Known rows, with every way that one mark hangs from another
lema[lefe[gife retafi]]: [-12   5   1  14 -13 -17   9  -4 -29 -14  -6   7   1   0  -7  -6   5   1
 -10  10 -13   9   1  13   9 -11 -19   0 -23 -33   2 -15  25  -1   1   2
 -29  -1   6   3  -9  22  -1  -3  25 -22  10  16 -10   3 -45 -18 -10  14
  16  -3  -4 -12]
butafus[potu]: [ -7  12  -6  -9 -18   1   0  -5  -4 -12  14  -3 -19  -3   0  14  -1   3
   0   4   1   7  -2 -14  -5 -10   3   3   0  -6   9  -2   7   2  -6 -19
 -19   8   7   0  -1  27  13   2   6 -13 -10   1  11   4  -8  -5  -4  14
   9   7  -4   1]
subar[gife[lefe[retafi[pofi[kalot[popurop potu] nize]]]]]: [  7 -17 -20   4   9 -13  -6  27  -1   3  -9   9  -4 -18 -10 -17  18  -6
 -15  -7 -22  14  25   4   0  -7 -10 -15 -12 -30   5   4  18  -2   4  23
   3  -1 -10   0 -10   4  -7  -5 -15  16   0   4 -32 -15 -15 -14   7  12
  24 -16   0   7]
subar[gife[lefe[retafi[pofi[kalot]]]]]: [ -4  -5 -12  10   5 -20   0   7 -17   1  -8  13  -6   1 -11  -7  10  -2
  -9  10 -23   9  14  17   4 -17 -11  -4 -26 -35   2  -5  21  -3   7  14
 -18  -1  -4   1  -4  14  -2  -4  -5  -5  11   9 -20  -5 -36 -14  -4  15
  24 -10 -13  -3]
pofi[kalot[potu]]: [ -1   0  -3  -7 -10   1  -7   4   4 -13  10  -1 -12 -10  -4   7   1   1
 -11  -3  -5  10  11 -22  -2   0  -2   2  -2  -5   8   4   2   8 -10 -13
  -5   5   1  -5 -11  14  11  -2 -10   0  -7  -4  -5 -11   5  -5   0  11
  13   1   4   8]
nize[pofi[kalot[popurop[gapafop]]]]: [ -3   0  -9   0   0   2  -2   7  13   1   9  -4 -12 -20 -21   2  15  -6
  -3 -15  -8   7  16 -24 -13   6  21  -4   7  -3  11  10   7  12  -8  -4
   0   2  -7  -3  -8   5 -10  -7 -21   2 -10  -7 -10  -1  18  -5  19   4
  13   6  -3  -6]
nipa[zosi[butafus]]: [-16  19  -2 -10 -24   7   3 -18 -12 -14  16   4 -14  -1  -3  20 -12   3
   6   8   3   6  -7 -22  -1 -18   0   7 -13  -1   7 -16  11   2 -18 -30
 -18  21  12  -3   4  26  15  -1  13 -11   0  -4  17  -2   0 -11  -6  12
   2  14  -8   6]
gife[lefe subar]: [-22   9   0  -1 -10 -18  -3  -8 -12  -7   3   9 -13   6 -10   8   2   0
  -3  19 -19  12   0   9  11 -18   1   3 -20 -18   5  -6  16  -3   2   0
 -20   7  10  -1  -1  16  12  -5   0 -20  11  17   1  -2 -29  -3  -8  13
  18  -1 -14 -12]
mezip[butafus]: [-10  13  -5  -8 -14   6  -3  -6  -6 -14  10  -7 -20  -3  -2  17   1   3
   3  11   2   9  -1 -15  -3  -9  -1   8  -2  -6   7   2  11   1  -7 -15
 -18   8   3  -2   0  28  15   5  12  -9  -9   2   5   8 -10   4  -5  16
   8  13  -5  -4]
zosi[butafus nipa]: [-17  20  -8 -10 -22   8   1 -17 -15 -14  14   2 -15   2   0  18 -12   3
  10  11   4   5 -11 -19  -1 -20   4   7 -10  -2   7 -15  13   0 -18 -26
 -18  19   9  -2   4  27  17   0  14  -8  -4  -5  17   2  -3  -5  -5  13
   4  15  -8   1]
lefe[gife[subar] retafi[pofi]]: [-10   7  -5  10  -4 -20   3   1 -19 -11  -5  10  -4   8  -6  -6   0  -2
  -7  12 -22   8  11  22  10  -7 -16  -4 -30 -36   0  -7  31  -3   5  11
 -18   7   4   8 -10  20  -6  -4  14 -18   7  11 -15  -2 -40 -18 -12   9
  23  -4  -7  -7]
gife[lefe[retafi[pofi[kalot nize]]] subar]: [ -1  -9 -15  13  10 -16  -1  15 -16   4  -7  12  -2   0 -13 -16   9  -4
  -9   1 -22   8  21  21  -1 -12 -14 -16 -28 -34  -2  -4  26  -1  10  22
  -8   3  -8   9  -8  17  -7 -10  -5   8   7   9 -26 -16 -31 -20  -1   6
  20  -9 -11  -1]
kufo[gapafop[tegob] patopon]: [-23   9  25   0 -16  -9   2 -20   4 -20   8 -14  -7  14 -18  17   4  -8
   4  -1  -2   6   1 -14 -12  -7  34  16   5   1   5   4  -8  19   5 -34
 -19   2 -19 -16  -6  25  -7  -6 -14 -26  -6  -9  28   8  18  -5  13  15
  21   4 -12 -21]
popurop[gapafop[tegob] kalot[pofi[nize] potu]]: [ -6 -19  16  -7 -12  -8  -9  10  14  -4   6  -3   4 -20 -16  -8  15 -13
   8 -22 -12   8  19 -34 -14   1  25  -3  21  14  12  15   1  20  -7 -20
  12   7 -11 -11 -18   7 -12 -13 -32   1 -24  -5   6  -2  39  -2  18   5
  13  -5  13   7]
lema[lefe[gife[subar] retafi[pofi]]]: [-12   7  -5  18  -8 -26   7   2 -30 -14  -9  12   2   7  -4 -12   5   0
 -11  12 -22   9  10  27   9  -5 -24  -4 -33 -41   0 -11  39  -7   8  15
 -26   1   6  10 -10  23  -9  -5  23 -21  13  19 -21   0 -55 -24 -14  10
  22  -8  -5  -9]
retafi[pofi[kalot[popurop potu] nize]]: [ 12 -10 -17  -2   1   3  -8  23  13  -6   3  -4 -10 -21  -9  -6   9  -6
 -13 -18  -4  11  25 -20 -13  13  -3  -9   4  -7   8  12   8   7  -8   3
  10   4  -9  -1 -12  11  -7  -3 -18  19 -17 -12 -23 -14  14 -12  13   6
  13  -4  11  12]
nipa[zosi]: [-16  13   1  -4 -15   2   2 -14 -10 -13  10   4 -14   1  -7  16 -10   1
   0  12   1   7  -5 -14  -1 -13   2   6 -11  -6   7 -11   9   3 -13 -24
 -20  12   6  -5   0  24  10   0   6 -15   0  -2  13   1  -5  -7  -3  11
   6  13  -7   0]
gife[lefe[retafi]]: [-11   1  -2   3  -9 -11   4  -5 -21  -6  -3   9  -9  -1 -10   0   6   0
  -4  12 -11   9   0  10   6 -23  -6  -1 -18 -26   4  -9  13  -1  -1  -1
 -25   0   2  -4  -4  17   6  -3   7 -17   8  10   0   2 -31 -10  -4  17
  18  -1 -14 -11]
retafi[pofi[kalot[popurop[gapafop] potu] nize]]: [  6  -8 -11  -1  -1   1  -5  22  19  -3   3  -6  -8 -24  -8  -6  14  -7
  -7 -24  -7  12  28 -27 -16  18   9  -9  11  -6   8  17   8  10  -9  -3
  11   2 -10  -2 -12   7 -16  -7 -24  15 -21 -12 -25  -8  24  -9  19   3
  16  -4   8   9]
gife[subar]: [-18  12   3  -1 -11 -10  -2  -9  -7 -11   8   4 -15   6 -10  11  -2   0
  -3  15 -13   8   2   3   6 -10   3   5 -15  -9   6  -2  13   3  -1  -7
 -16   9   7   0  -4  18  10  -4   0 -18   0   9   3  -1 -19  -2  -5  12
  16   5  -9  -8]
nipa[zosi[butafus[mezip potu]]]: [ -5  29 -12 -24 -37  20   0 -15  -7 -17  28  -4 -26 -10  20  26 -11   9
  13   2  11   6 -11 -39 -11 -20  -4   1   2  -2  10 -15   9  -4 -18 -38
 -21  25  21   7  11  35  23   3  30  -8  -9  -3  23   4   5 -13 -16  16
  -2  18  -6  19]
subar[gife]: [-18   7   1  -1  -8 -11  -1 -10  -8  -7   6   4 -15   4 -13  12   0  -1
  -4  17 -12   7   1   1   6 -14   4  12 -14 -10   7  -5  11   3  -1  -8
 -18   7   5  -5   0  17  10  -1  -5 -17   1   8   4   1 -21   1  -4  17
  18   2 -10  -9]
lefe[retafi[pofi[nize]]]: [  4  -8  -9  10   0  -3   5   8 -17  -3  -3   3  -6  -1 -12 -10   4  -3
  -4  -3  -4   4  14   9  -9  -8 -12  -5 -17 -23  -1  -3  19   3   0   3
 -10   3 -11   3  -7  25 -10  -4   1   3  -9  -3 -12  -6 -21 -17   3   9
  14  -1  -5  -3]
kalot[pofi[nize] popurop[gapafop[tegob]]]: [ -9  -4   5   0  -9  -3  -2   5  14   2   4  -5  -7 -24 -22  -4  19 -13
   6 -16  -9  10  14 -23 -14   0  34   0  19   7  16  12   1  18  -3 -11
   3   2  -7  -6 -10   7 -17  -9 -25  -8 -19  -4   8   6  30   0  26  11
  12   4   3  -7]
pofi[kalot nize]: [ -3  -5  -7   5   0   0  -2   5  -2  -3   7  -1  -9  -5 -17   2   2  -3
  -8  -4  -5   5  13  -9  -8  -3   0  -3  -8  -5   4  -1   8  11  -2  -4
  -3   5  -6   1  -6  18   3  -5 -13   8  -7  -5  -8 -11  -1  -8   6   7
  10   4  -3  -1]
kalot[pofi[nize retafi] popurop[gapafop] potu]: [  6 -25  -8  -5  -8   8  -5  17  16   6   2  -2 -12 -33 -15 -13  23 -10
  -1 -24  -5   9  16 -29 -11  10  16   0  17   6  16  11   4   7  -1   5
  13  -4  -3  -1 -13   5  -6 -10 -27  17 -23  -2 -11 -13  28   1  24   2
  15  -3  20   0]
popurop[gapafop kalot[pofi]]: [-10  -9   9  -4 -13  -7  -3   1  -1  -7   6  -2  -6  -8 -17   0  12  -9
   9  -4  -8   4  13 -23  -7  -3  16   1  10   6  11  10   4  15  -6 -21
  -6   7  -6  -8  -9   9  -5  -9 -18 -12 -16  -2   7  10  18   0   8  10
  14   1   6   2]
kufo[gapafop]: [-15   6   8  -1 -11  -5   2 -13  -3 -12   6  -9 -11   6 -12  16   4  -3
   0   9  -7   6   3 -11  -6  -7  15  11  -4  -6   7   1   1  11  -2 -20
 -17   8  -8  -8  -3  22   3  -3  -5 -19  -7  -5  10   6   0  -3   3  14
  14   5  -7 -13]
mezip[butafus[potu]]: [ -4  18 -11 -15 -18  11  -4  -3  -2 -14  17 -10 -27  -6  10  20   2   6
   6   6   7  10  -2 -22  -9  -9  -1   3   6  -4   8   4  10  -2  -7 -18
 -19  10   6   3   3  34  20   8  18  -7 -15   1   9   9  -8   2  -8  16
   6  14  -1   5]
patopon[kufo[gapafop]]: [-17   8   8   2 -10  -8   9 -14  -3 -21   2 -13  -9  15 -19  16   7  -7
   0   9  -1   5   5  -8 -10  -1  23  15  -1  -2   4   4  -2  15   1 -26
 -18   1 -15 -13  -4  23  -2  -1 -14 -20  -6 -13  16   7   3  -5  13  14
  21   1 -10 -20]
lema[lefe[gife retafi[pofi]]]: [ -5   2  -7  17 -10 -18   9   2 -30 -15  -9   7   3   2  -5 -11   6   0
 -10   5 -12   9   7  18   3  -4 -24  -1 -26 -39   0 -11  33  -4   2   7
 -27  -2   2   7  -9  26 -11  -2  23 -18   8  11 -18   3 -47 -24 -10  12
  18  -7  -2  -8]

Rows
[  7 -14 -10  -6  -9   7  -9  18   9  -6   6  -4 -15 -25 -11  -7  13  -9
  -6 -11   0  11  15 -24  -9   1   4   0  10   4  16   8   1   8  -6   0
   8   6  -5  -5 -12   8   2  -2 -17  10 -19  -4  -3  -8  19   0  15  12
  11  -2  18   8]	kalot[pofi[nize] popurop potu]
[  9 -21 -15  -3   0   8  -7  18  14   3   3   0 -10 -27 -14  -7  14  -6
 -13 -22  -6   9  16 -24  -6  10   5  -8   7  -1  10   7   3   7  -1   7
  13  -3  -4   1 -12   9   2  -7 -23  26 -13  -6 -21 -25  15  -8  16   0
  13  -2  11   4]	pofi[kalot[popurop potu] nize retafi]
[ -6 -11 -13  11   5 -18   2   8 -22   5 -10  12  -5   3 -14 -12   9  -5
  -5   9 -19   9  12  24   2 -21 -13  -4 -27 -33  -1  -9  26  -6   8  18
 -14   1  -7   2  -2  17  -5  -5  -3   0   7  12 -18  -7 -40 -13  -1  13
  22 -12 -12  -9]	subar[gife[lefe[retafi[pofi[nize]]]]]
[ -2  -5 -13  16   9 -16   2  14 -14  -3  -5  10   1   2 -11 -15   4  -4
 -11   0 -23   6  23  18   2   0 -18 -15 -29 -34  -3  -5  32   3   9  23
  -4   6  -6  13 -13  18 -11  -8   2   6   5   6 -30 -16 -30 -22  -5   2
  20  -5  -4  -1]	lefe[gife[subar] retafi[pofi[kalot nize]]]
[-18  10   2   7  -7 -18   4  -5 -18 -12  -1  10  -5   6  -8   0   0   0
  -6  16 -22   8   4  17  16 -13 -10  -3 -27 -30   2 -10  24   1   4   7
 -20   7   8   5  -9  17   3  -3  15 -23  11  16  -7  -2 -38 -11 -13  11
  22   1 -10 -11]	lefe[gife[subar] retafi]
[ 12 -27 -14  -5  -7  10  -8  19   9   3   2   0 -13 -29 -15 -13  18 -10
  -5 -20  -2   8  13 -23  -9   5   6   1  10   5  16   6   3   4   1  10
  12  -2  -4   0 -13  10   2  -6 -23  22 -18  -2  -9 -19  17  -1  19   4
  11  -3  22   3]	kalot[pofi[nize retafi] popurop potu]
[-10   2  -6   7  -4 -20   1   2 -21  -5  -6  12  -7   7  -7  -6   6  -1
  -4  14 -21  10   9  24   7 -17 -12  -5 -29 -35   1  -7  26  -7   5  11
 -22   3   1   3  -5  19  -1  -5   7 -15  10  14 -12  -1 -41 -15  -8  13
  22  -6 -15  -8]	gife[lefe[retafi[pofi]] subar]
[-18  10   2  14 -11 -24   7  -5 -30 -14  -6  12   1   6  -5  -6   4   1
 -11  16 -22  10   3  22  16 -11 -19  -3 -30 -36   2 -14  32  -3   7  10
 -28   2  10   8  -9  19   1  -5  24 -25  15  23 -13  -1 -52 -18 -15  12
  21  -5  -8 -12]	lema[lefe[gife[subar] retafi]]
[  3 -36   2  -5  -8   0  -6  15   8   5   2   0  -2 -21 -17 -15  18 -11
   6 -25  -9   4  18 -30 -11   7  11  -3  15  10  10  11   5  11   0  -5
  14   0  -9  -3 -15   7  -6 -15 -31  20 -24  -2  -9 -15  28  -2  16  -3
  14  -7  20   6]	popurop[gapafop kalot[pofi[nize retafi] potu]]
[  4  -7 -14   7   4  -1  -2  11  -3  -3   4  -1  -8  -3 -15  -4   3  -4
  -8  -8  -5   4  19  -5 -14   3  -5  -4 -10 -11   2   3  15   8  -2   0
  -1   5 -11   3  -7  22  -7  -5 -13  13 -10  -9 -16 -12  -4 -14   7   5
  10   0   0   3]	retafi[pofi[kalot nize]]
[  1 -16   4 -10 -16  -2 -11   9   0 -14   8  -1  -7 -12  -9  -2   8  -6
   0  -5  -5   6  12 -27  -4  -4   1   3   7   7  13   8   1  10  -8 -16
   0   9  -3  -9 -14  11   7  -4 -16  -1 -15  -3   5  -2  15  -2   2  12
  12  -4  17  14]	popurop[kalot[pofi potu]]
[  4 -23 -11   4  -4   6  -1   6  -7   6   2   4 -12 -11 -22 -11  12  -8
  -1 -10  -3   1   8  -8  -9  -5   2   6  -4   1   9  -4  10   5   8   7
   0  -1  -5   4  -7  20   2  -8 -17  15 -12   2  -3 -17   0  -4  12   3
   9   0  10  -5]	kalot[pofi[nize retafi]]
[  1  -3 -17  14  10 -14   0  21  -5  -2  -8   7   0  -8 -13 -16  10  -7
 -13  -6 -24   9  26  13   2   4 -10 -20 -20 -33   2   1  28   5   7  26
   1   4  -6  12 -13  11 -16  -6   0   5   2   4 -34 -12 -22 -21   2   3
  21  -4  -3   0]	lefe[gife[subar] retafi[pofi[kalot[popurop] nize]]]
[-23   3  23  -4 -14 -15  -1 -10   6  -8   6  -2   2  -5 -18  10   7  -7
  10  -7 -15   7   6 -22  -4  -4  31   0  12   3   7  11   3  19  -9 -33
  -8   7  -3 -13 -10  12 -10 -11 -19 -24 -13  -2  13  12  18  -5   9   9
  15   4 -10  -7]	popurop[gapafop[tegob] kalot]
[ -2 -33  12  -6  -9  -5  -7  12  14   5   2   0   5 -23 -19 -14  20 -13
   9 -31 -14   5  16 -33 -13   5  26  -2  22  14  12  14   3  16   0 -11
  16  -1 -10  -6 -19   8 -12 -17 -38  13 -23  -3   0 -13  38  -5  21  -3
  14  -7  16   3]	popurop[gapafop[tegob] kalot[pofi[nize retafi] potu]]
[ -9  -2  -8   7  -2 -21   3   1 -23  -2  -8  13  -8   4 -10  -4   8  -2
  -5  16 -20   9   7  22   7 -22 -11   1 -27 -35   2  -8  24  -7   6  11
 -23   1  -1  -1  -2  17  -1  -3   2 -14  11  14 -11   1 -43 -12  -6  17
  24 -10 -15  -8]	subar[gife[lefe[retafi[pofi]]]]
[  2  -9 -11   1  -6   5  -5  11   1  -2   4  -3 -15 -18 -20  -6  13 -10
  -2  -6  -1   7  13 -13 -10  -3   9   0   6   3  14   4   5   9  -2   1
   1   5  -6  -2  -7  12  -1  -3 -14   3 -15  -3   0  -2   9   0  15  13
   8   3   9  -1]	kalot[pofi[nize] popurop]
[  3 -19  -8  -3  -2   5  -4  16  21   7   2  -2  -8 -30 -15  -7  18  -6
  -7 -27  -9  11  19 -31  -9  16  15  -8  14   0  10  12   3  10  -3   3
  14  -6  -4   0 -12   5  -6 -12 -27  22 -18  -6 -22 -20  26  -5  21  -3
  16  -2   9   0]	pofi[kalot[popurop[gapafop] potu] nize retafi]
[  8  -2 -13  -5  -6   1  -9  17  12 -13   5  -4 -12 -19  -5   1   8  -4
 -13 -12  -5  12  20 -22  -8  11   0  -5   4  -9  11  13   5   5 -10  -6
   2   3  -3  -4 -13  11  -3   0 -13   6 -12 -10 -16  -6  11 -10   8  10
  15  -2   9  12]	retafi[pofi[kalot[popurop potu]]]
[  1 -13 -13   2   2   6  -1   8  13   9   4  -1 -11 -24 -25  -5  19  -7
  -2 -23 -10   5  14 -23 -12  10  22  -3   8  -2  10   8   8   8  -1   5
   5  -7  -5   3  -8   7 -11 -11 -27  13 -10  -4 -16 -12  17  -6  23  -4
  14   4   0 -10]	nize[pofi[kalot[popurop[gapafop]] retafi]]
[ -7  30 -17 -24 -35  21  -2 -15  -9 -17  26  -6 -27  -7  22  25 -11   9
  17   4  11   5 -16 -35 -11 -21   0   1   5  -3  10 -14  12  -5 -19 -34
 -21  23  17   8  12  37  25   5  31  -5 -12  -5  23   7   1  -7 -15  17
  -1  19  -6  15]	zosi[butafus[mezip potu] nipa]
[-12  25 -10 -17 -31  17  -2 -18 -13 -17  20  -3 -21  -3  11  22 -12   5
  15   9   7   5 -13 -28  -6 -22  -1   5  -3  -4   8 -15  12  -2 -19 -31
 -19  21  14   3   9  31  20   1  25  -7  -6  -5  19   6  -2  -5 -12  16
   2  18  -8   6]	zosi[butafus[mezip] nipa]
[  1  -5  -1  -2  -3  -5  -6  18  27  -3   3  -6  -1 -27 -12  -5  15  -9
  -5 -29 -12  14  26 -30 -17  17  24  -9  18  -2   9  20   5  16  -9  -9
  14   1 -11  -5 -16   8 -23 -10 -30   8 -21 -13 -16  -6  34 -11  23   3
  15  -4   4   5]	retafi[pofi[kalot[popurop[gapafop[tegob]] potu] nize]]
[-17   5   0   4  -7 -18   2  -5 -20  -5  -3  12  -9   5  -8   0   5   0
  -4  18 -21  10   3  19  13 -24  -6  -4 -26 -29   3  -9  18  -4   5   7
 -24   4   6   0  -4  15   8  -5   8 -20  12  18  -3  -2 -39  -9  -9  15
  21  -2 -17 -11]	gife[lefe[retafi] subar]
[  2 -15  -2  -6  -3   2  -6  10  26   5   7  -2  -4 -34 -19  -5  21  -8
  -3 -36 -14  10  14 -35 -13  13  33  -3  19   4  14  15   3  13  -6  -2
  14  -7  -5  -3 -17   4 -14 -12 -36  12 -13  -6 -11 -16  36  -8  26  -5
  15   0   5  -5]	nize[pofi[kalot[popurop[gapafop[tegob]] potu] retafi]]
[  3  -3 -14   0   0 -14  -7  20   0  -7  -6   9  -7 -16  -2 -11  14  -3
 -14  -1 -23  16  22   4   5  -3  -9 -16 -13 -31   7   7  17  -4   1  17
  -5   0  -1   2 -13   6  -3  -5  -5   0   5   6 -27 -10 -17 -16   1  11
  24 -10  -3   8]	gife[lefe[retafi[pofi[kalot[popurop potu]]]] subar]
[  2 -12  -5  -7 -11   4  -6  16  16  -3   6  -6 -13 -28 -11  -6  18 -10
  -1 -16  -2  12  19 -30 -12   6  14   0  17   6  16  13   2  11  -7  -5
   9   3  -6  -6 -13   3  -6  -6 -21   5 -24  -4  -5  -2  29   3  21   9
  14  -2  17   4]	kalot[pofi[nize] popurop[gapafop] potu]
[-15  12   9  -2  -8  -8  -1  -3  19  -5   6  -4  -6 -20 -17  10  13  -7
  -1 -12 -14  11  12 -25  -8   5  36  -4  17  -1  13  14  -2  20  -9 -21
  -4   0  -1  -9 -10   6 -12  -8 -20 -18 -11  -6   3   8  25  -4  18  11
  15   7 -10  -8]	pofi[kalot[popurop[gapafop[tegob]]]]
[ -6  -4  -5   0  -4   1   1   3  13   4   2  -1 -12 -22 -19   2  16  -5
  -3 -15 -11   7  12 -21  -4  10  22  -5  10  -4  11   9   4  11  -1  -4
  -2  -6   1   0  -7   7  -5 -10 -20   1 -11  -2 -12  -6  13  -4  17   3
  16   5  -2  -8]	pofi[kalot[popurop[gapafop]] retafi]
[ -6   4  -8  20  -1 -25   4   7 -26 -12  -8  12   4   3  -6 -14   7  -1
 -15   6 -25   8  17  22   7   0 -24 -10 -32 -41   0  -8  37  -2   9  18
 -21  -1   2  12 -12  20 -10  -6  16 -11  14  15 -30  -7 -48 -26 -12   7
  21  -9  -3  -3]	lema[lefe[gife[subar] retafi[pofi[kalot]]]]
[ -2 -13  -9   4   3   3   1  10  13  11   0  -2  -9 -24 -23  -5  18  -8
  -3 -22 -10   7  16 -20 -10  11  20  -9   9  -1   9   9   6  12   1   3
   7  -6  -6   3  -7   7 -10 -13 -24  16 -14  -5 -18 -13  16  -6  22  -2
  15   4   0  -8]	pofi[kalot[popurop[gapafop]] nize retafi]
